Known rows, with every way that one mark hangs from another:
q_222[q_3[q_6 q_318 q_784[q_527]] q_692]: .08,.07,.09,-.07,.12,-.30,-.16,.18,.02,.05,-.28,.01,.12,.26,.03,-.07,.07,-.01
q_6[q_3[q_222 q_318 q_784[q_527]] q_37 q_692]: -.21,-.13,-.12,.05,-.21,.19,.25,-.15,.13,.35,.42,-.07,-.39,-.09,.14,.07,-.13,-.06
q_318[q_3[q_6[q_37] q_222 q_784]]: -.01,-.01,-.07,.03,.07,.05,.09,-.12,-.03,.05,.11,-.09,.06,.14,.11,-.15,.13,-.21
q_784[q_3 q_527]: .26,.14,-.02,-.19,-.06,-.03,-.09,-.12,.08,-.48,-.16,.27,-.07,-.37,-.17,.07,.09,.09
q_3[q_222 q_784]: .10,-.06,.08,.27,.05,.05,.03,.14,-.05,-.18,.07,-.03,.03,-.01,-.08,-.14,-.06,.01
q_3[q_6[q_37 q_692] q_222 q_318 q_784[q_527]]: .17,.18,.01,-.11,-.12,.01,.02,.06,-.14,.56,.09,.02,.10,-.07,-.12,-.10,.14,.19
q_784[q_3[q_6]]: .11,.21,.05,-.04,-.08,-.02,-.14,-.01,.06,-.32,-.28,.22,.19,-.14,-.12,.00,.03,.16
q_3[q_784]: .02,-.07,.10,.19,-.06,-.06,.04,.10,.10,-.46,.00,.10,.09,-.10,.01,-.24,-.09,.03
q_222[q_3[q_6[q_37] q_318 q_784] q_692]: -.10,-.02,.13,.04,.08,-.17,-.06,.18,.07,.13,-.19,-.16,.10,.35,.20,-.06,.00,-.08
q_3[q_6[q_37] q_222 q_318]: .27,.12,.14,-.17,-.09,.20,-.29,.07,-.25,.15,.06,.01,.14,.01,-.13,.16,-.13,.13
q_692[q_222[q_3[q_6 q_318 q_784]]]: -.16,-.11,.20,.11,.07,.02,-.15,.12,-.05,.02,-.29,-.07,.07,.08,-.09,.20,-.07,.14
q_692[q_222[q_3[q_6[q_37] q_318 q_784[q_527]]]]: -.10,-.09,.13,-.07,.03,.07,-.13,.04,-.06,.11,-.21,-.07,-.04,-.03,.00,.23,.04,.15
q_318[q_3[q_6[q_37 q_692] q_222 q_784[q_527]]]: -.01,.03,-.23,-.09,.02,.02,.20,-.20,.03,.16,.17,.00,-.07,-.05,.07,-.15,.18,-.19
q_527[q_784[q_3[q_222[q_692]]]]: -.09,-.08,-.12,.22,.03,.08,.08,.09,.10,-.44,-.23,.16,-.13,-.28,.00,.03,-.06,.07
q_6[q_37 q_692[q_222[q_3]]]: -.41,-.28,-.13,.03,-.12,.31,.18,-.15,.18,-.25,.15,-.12,-.45,-.30,.17,.33,-.28,-.09
q_3[q_6 q_222[q_692] q_318 q_784[q_527]]: .34,.24,.11,-.06,.10,-.26,-.18,.24,-.22,.33,-.10,.06,.28,.14,-.27,-.08,.11,.22
q_692[q_222[q_3[q_6 q_318 q_784[q_527]]]]: -.06,-.07,.15,-.04,.07,-.01,-.17,.08,-.08,.04,-.29,.01,.03,-.01,-.12,.21,.01,.17
q_222[q_3[q_6[q_37] q_318 q_784[q_527]] q_692]: .03,.05,.07,-.12,.08,-.20,-.09,.14,.03,.15,-.18,-.08,.05,.24,.16,-.04,.10,-.05

Rows:
-.17,-.04,-.21,-.11,-.03,-.03,.22,-.24,.11,-.01,.08,.03,-.08,-.15,.09,-.07,.15,-.10
q_318[q_3[q_6[q_37 q_692[q_222]] q_784[q_527]]]
.01,.02,-.09,.12,.19,-.16,.07,-.01,.00,-.05,.03,-.07,.12,.24,-.02,-.14,.06,-.20
q_318[q_3[q_6 q_222[q_692] q_784]]
.09,.15,.02,.18,.14,-.14,-.05,.26,-.09,.06,-.06,.02,.25,.17,-.08,-.15,.04,.12
q_3[q_6 q_222[q_692] q_784]
-.02,.10,.03,-.14,-.18,-.05,.06,.01,-.04,.36,-.03,.06,.10,-.20,-.10,.00,.09,.31
q_3[q_6[q_37 q_692[q_222]] q_318 q_784[q_527]]
-.03,-.14,-.07,.23,.20,-.13,.17,-.06,.07,-.24,.14,-.16,-.06,.18,-.01,-.11,-.05,-.31
q_318[q_3[q_222[q_692] q_784]]
.11,.04,-.13,-.13,.08,.02,.06,-.16,-.06,.06,.11,.00,.01,.02,.07,-.14,.24,-.17
q_318[q_3[q_6[q_37] q_222 q_784[q_527]]]
-.12,-.13,-.09,.09,.02,.13,-.07,-.02,.07,-.38,.26,.06,-.29,.02,.04,.22,-.36,-.11
q_6[q_3[q_222[q_692]]]
.11,.00,-.11,-.09,.08,.07,-.13,-.14,-.07,-.26,.06,.08,.03,.03,-.07,.03,-.06,-.20
q_318[q_3[q_6 q_222]]
-.29,-.09,-.15,.06,-.03,.01,.26,-.19,.14,-.02,.08,-.06,-.02,-.04,.12,-.09,.04,-.13
q_318[q_3[q_6[q_37 q_692[q_222]] q_784]]
.28,.21,.09,-.12,.06,-.13,-.10,.18,-.21,.44,.02,-.06,.19,.13,-.11,-.04,.16,.18
q_3[q_6[q_37] q_222[q_692] q_318 q_784[q_527]]
.20,.21,.15,-.05,-.05,.09,-.15,.00,-.11,.21,-.15,-.03,.16,.01,-.18,.14,.04,.15
q_784[q_3[q_6[q_37] q_222 q_318]]
.02,-.03,-.11,-.20,-.05,.09,-.05,-.23,.06,-.41,.10,.09,.00,-.05,.14,-.02,-.05,-.23
q_318[q_3[q_6[q_37]]]
-.41,-.27,-.01,.14,-.12,.20,.24,-.08,.17,.02,.10,-.21,-.32,-.16,.13,.21,-.21,-.03
q_6[q_37 q_692[q_222[q_3[q_318 q_784]]]]
.05,.13,.06,-.07,-.12,-.16,-.02,.08,-.04,.25,-.15,.18,.19,-.18,-.25,-.04,.05,.35
q_3[q_6[q_692[q_222]] q_318 q_784[q_527]]
.04,.05,-.21,-.04,.05,-.09,.13,-.15,.03,.06,.08,.09,.00,-.04,-.06,-.17,.14,-.15
q_318[q_3[q_6[q_692] q_222 q_784[q_527]]]
.22,.17,-.03,-.14,.00,.08,-.06,.08,-.17,.20,.05,.10,.10,-.10,.03,-.13,.26,.15
q_3[q_6[q_37] q_222 q_784[q_527]]
-.14,-.16,.09,.15,-.12,.23,.07,-.04,.02,.21,.32,-.16,-.22,.13,.17,.06,-.16,-.07
q_6[q_3[q_222 q_318 q_784] q_37]
-.19,-.17,.10,.08,-.21,.16,.08,-.08,.13,-.03,.26,-.06,-.17,.05,.25,-.01,-.18,-.06
q_6[q_3[q_318 q_784] q_37]
-.01,-.14,.11,.03,.09,-.11,-.18,.10,.09,-.38,-.12,-.09,-.12,.19,.03,.17,-.30,-.18
q_222[q_3[q_318] q_692]
